Each row was made from one small tree. The marks that hang from a mark follow it in brackets, in the order of their numbers. Every link used is in the known rows. Write each row's tree.
Known rows
q962(q798(q625 q774(q203(q329(q188))))): [ -9   4  23  13  18  13   6  24   6  -4  -3 -17  -9   7   5  14   8   6
 -18 -22  21 -17   2  19]
q798(q398 q774(q203(q329))): [-15  14  -6   8   4   3  12  13   8  -1   0 -12 -15  -7   8  18   0   1
 -15 -17 -16  10  14  -3]
q203(q398 q774 q962(q798)): [-20   9 -33   4 -29   4   2  15  13  -6  -5  -4  -6   7  -8   8  19  -9
  -5   0   0  10   2 -10]
q203(q962): [-17  12 -11   7 -32  -2   5  24  14  -9   6  12   1   3 -12  -6  10   9
 -15  -5 -12  14   2 -42]
q774(q203(q329)): [-14  10  -5   3   3   1   6  15  12   2  10  -7 -12   1  -9   9  16  11
 -21  -8 -15  21   5 -32]
q962(q203(q398) q798(q625)): [-24  12   4  16  11  11   1  -3   2   0  -4   3  12   2 -12  19  -8 -29
  -8 -12   3 -26  -6  23]
q625(q798(q398 q774 q962(q203(q329)))): [  0  12 -10  12   2   8   3  -6   8 -10   8  -1 -13  -9  17  14 -14 -17
  -9 -30  -3 -14   3  33]
q798(q398 q625 q774(q203(q329 q962))): [-11   8  -4  13 -20   2  10  21   6 -14  -2  -6 -21   5   6   9  -6  12
 -10  -7   6  -3  13  -7]
q962(q203(q329) q798(q398 q774)): [-11  12  -5  15  17   9   6  -8   7  -7   0 -12  -7  -4  11  24  -3 -24
 -17 -27 -33  -8  23  14]
q962(q203 q798(q625 q774)): [-13   4  16  20  29   9   3   3   4  -8  -4   8  15   4  -2  13 -15 -31
 -18 -25   6 -28   3  19]
q188(q329): [-14  14  -7   6  -7  10   7  13  14   4  10  -5  -4   1 -14   1  34  10
 -12 -13 -40  27 -14 -18]
q625(q798(q774(q203(q962)))): [-13  10   0   6 -12  -4   6  19  10 -14   6  12  -5  -3  -3   5 -17   0
 -15  -5  17   0   8  -2]
q915(q188(q329)): [-20  13   1   8 -18   8   4  28  14   5  10 -10   1   7 -12  -4  49  23
  -7 -12 -19  28   0  -4]
q625(q798(q398 q774(q203(q329)) q962)): [ -7  14   0   5   7   6   5   7   8  -9   5  -5 -18  -6  16  13  -8   5
  -9 -20   6  -4  -5  25]
q798(q398 q625 q774 q962): [-16  10  10  16  -1  13   7  20   6  -7  -8  10   6   2  11  -1 -10   1
  -5 -26  11 -22 -25  16]
q203(q774 q962(q798)): [-12   5 -16   6 -20   4   1  14  17 -12  -1   2  -4  14  -7   1  19  -4
 -13  -6  -6  16   4 -28]
q798(q625 q962(q203(q329))): [ -1   6  -5  13  -1  11  -1   6   9  -5   7   3  -9   9  -2   2   3  -3
 -15 -20   7  -9  -7 -10]
q625(q798(q962)): [-13   9   7   5  -1   8   0  12  12  -7  10  14   6   0  -2  -6   3   1
  -9 -18   1  -1 -28   3]
q962(q203(q329) q798(q398 q625 q774)): [ -9   5   6  20  23  12   5  -5   2 -11  -4 -10  -4   3   9  21  -5 -24
 -12 -27 -16 -25  12  29]
q203(q329 q962): [ -8   6 -23   5 -32   1   5  21  15 -10  11  -4 -16   7  -8  -7  26  16
 -17  -6 -27  25   7 -42]
q774(q203(q398 q962(q798))): [-27  21  -9   3 -14  -1   2  13  10  -2  -4   1  -4   3 -12  16  -8   1
 -14   7   1   5  11 -21]
q625(q798): [-19   6   9   7   0   4   5  10   9  -7  12  10   8  -3 -10  -3  13  -7
  -8 -14 -10   1 -20   6]
q962(q203(q329 q398 q774) q798(q625)): [ -7   1 -28  12   4  12   0  -5   6  -2  -2 -14 -13  10  -4  21  20 -30
  -6 -14   6 -11  -2  23]

Which tree is each row?
[ -8  14  -8  10 -17   7   4  15  12   3  10 -10 -11  -7  -4  12  15  -2
 -19 -25  -3   7  11 -12] | q962(q203(q329(q188)))
[ -9   9 -47   3 -62   6   5  33  15   0   3 -18 -29   1  -2   5  37  14
  -4  -7  16  18   1  -8] | q203(q329(q188) q398 q774 q962)
[-18   6  16  14  13   5   9  24   6  -3  -4   8   7   1  -5   7 -12  -5
 -16 -14  24 -11  -8   1] | q798(q625 q774(q203))
[-17   9  12   7  15   0   7  14   7  -5   5   9   3  -9  -3   9 -11  -9
 -15 -13  10  -4  -5  15] | q625(q798(q774(q203)))
[-20  10   6  12   1   6  11  10   5  -8   3   7   5 -10   7   6  -2 -13
  -4 -23 -12 -11 -13  33] | q625(q798(q398 q774))
[ -4   3 -15   8  -3   4   5  14  13 -16   3  -9 -11   8   3   0  17   4
 -19 -14 -27   9  16 -18] | q203(q329 q962(q798(q774)))
[ -4   5 -11  13  -9  11   0  11  11  -2  -2  12  -2   9  -4   5  -2 -17
  -9 -20  37  -8 -15  -4] | q798(q625 q962(q203(q774)))
[ -8  11   5  12   7  11   7  18   6  -6  -4  -6 -16   4  14  10  -8  12
 -11 -19  15 -11  -5   9] | q798(q398 q625 q774(q203(q329)) q962)
[ -9  -2 -33   8 -26   9   1  14  10 -11  -3 -14 -19  19  -4   4  34  -2
  -1   0   4   2  -6   3] | q203(q329 q398 q774 q962(q798(q625)))
[-25  19  -9  10   8   7   1  -3   8   5  -2   2  10  -5 -11  23  -7 -29
 -14 -12 -15 -10   6   8] | q962(q203(q398) q798)
[ -8  12 -19   2   6   5   4  12   8  -2   4  -8 -18  -9  10  13  -5   1
 -10 -12  22  -5  -9  29] | q625(q798(q774(q203(q329 q398)) q962))
[ -9   9 -15   9   4  10   5  22   6   1  -6  -7 -14   2   6  10  -4   9
 -11 -11  30 -14 -11  13] | q798(q625 q774(q203(q329 q398)) q962)
[ -5   5  -9  13  25   7   4  -1   9  -6   3 -10  -5   0   3  18   2 -24
 -24 -25 -24  -3  20   2] | q962(q203(q329) q798(q774))
[ -4   4 -19   5 -34   9   2  24  17 -10   4 -19 -23  12   1   3  37  13
 -13 -14   0  17   8 -18] | q203(q329(q188) q774 q962(q798))
[ -5  13 -26   5  -7   8  -2  -5   8  -1  11  -2 -12  -7   0  13   2 -14
  -7 -16   4  -8  -8  23] | q625(q798(q962(q203(q329 q398))))
[-17  21 -26   2 -48   1   5  31  12   2   3 -15 -25  -5  -5  12  12  24
 -13   0  17  14  16 -17] | q774(q203(q329(q188) q398 q962))
[-14   7  -9  14  10  12   0  -5   3  -2   1 -10  -4   7  -7  18   8 -22
 -10 -14  -9 -19   0  18] | q962(q203(q329 q398) q798(q625))
[-10   9 -26  12 -17  11   0  10   8   3  -6   8  -2   2  -4  12  -6 -22
  -3 -15  42 -16 -17  14] | q798(q625 q962(q203(q398 q774)))
[ -2  14 -19   7  -4   7   0   4  14  -2  10  -1 -11   0   0   6   5  -3
 -20 -21 -10   8   6 -25] | q798(q962(q203(q329)))
[-17  10  -8   7 -11   5   1  11   7  -9  -1  -9 -17  14  -8  12   8   8
 -10   7   6  -2   4  -5] | q774(q203(q329 q398 q962(q798(q625))))
[-24   6  24  19  20  13   9  10   3 -10  -8   2  12   6   6   9  -4 -13
  -7 -23  -9 -25 -14  28] | q962(q798(q398 q625 q774))
[-19  11 -14   8 -26   5   4  10  13 -13  -3   0  -8  10   0   8  14  -5
  -6  -8 -13  12   5 -13] | q203(q774 q962(q798(q398)))
[-19  10  19  22  20  11   5  -1   1  -8  -9   4  12   1   5  20 -20 -32
 -10 -27  -3 -32   3  30] | q962(q203 q798(q398 q625 q774))
[ -9   6 -57   2 -48   2   5  21  15  -4   3 -13 -27   4  -5   2  35   5
  -4   0  -5  25   4 -20] | q203(q329 q398 q774 q962)
[-18  22   6   6 -28   5   4  17  11  -8   1 -17 -23   4   4  19   6  21
 -15  -7  -7  10  23 -13] | q774(q203(q329(q188) q962(q798(q398))))
[-20  12 -12  12 -24  -1   8  30   5  -5  -9   8  -3   0  -8   9 -18   1
  -8   2  34 -15   1   2] | q798(q625 q774(q203(q398 q962)))
[-24  17   3   9 -18   3   5  10  11 -12  -1   4   0   6  -2   4   1   1
 -10  -7 -31   5   5 -18] | q203(q962(q798(q398)))
[-10   4   8  14   6  12   5  26   9  -6  -4  12   9   5   4  -7  -3   1
 -12 -23  22 -18 -24   3] | q798(q625 q774 q962)
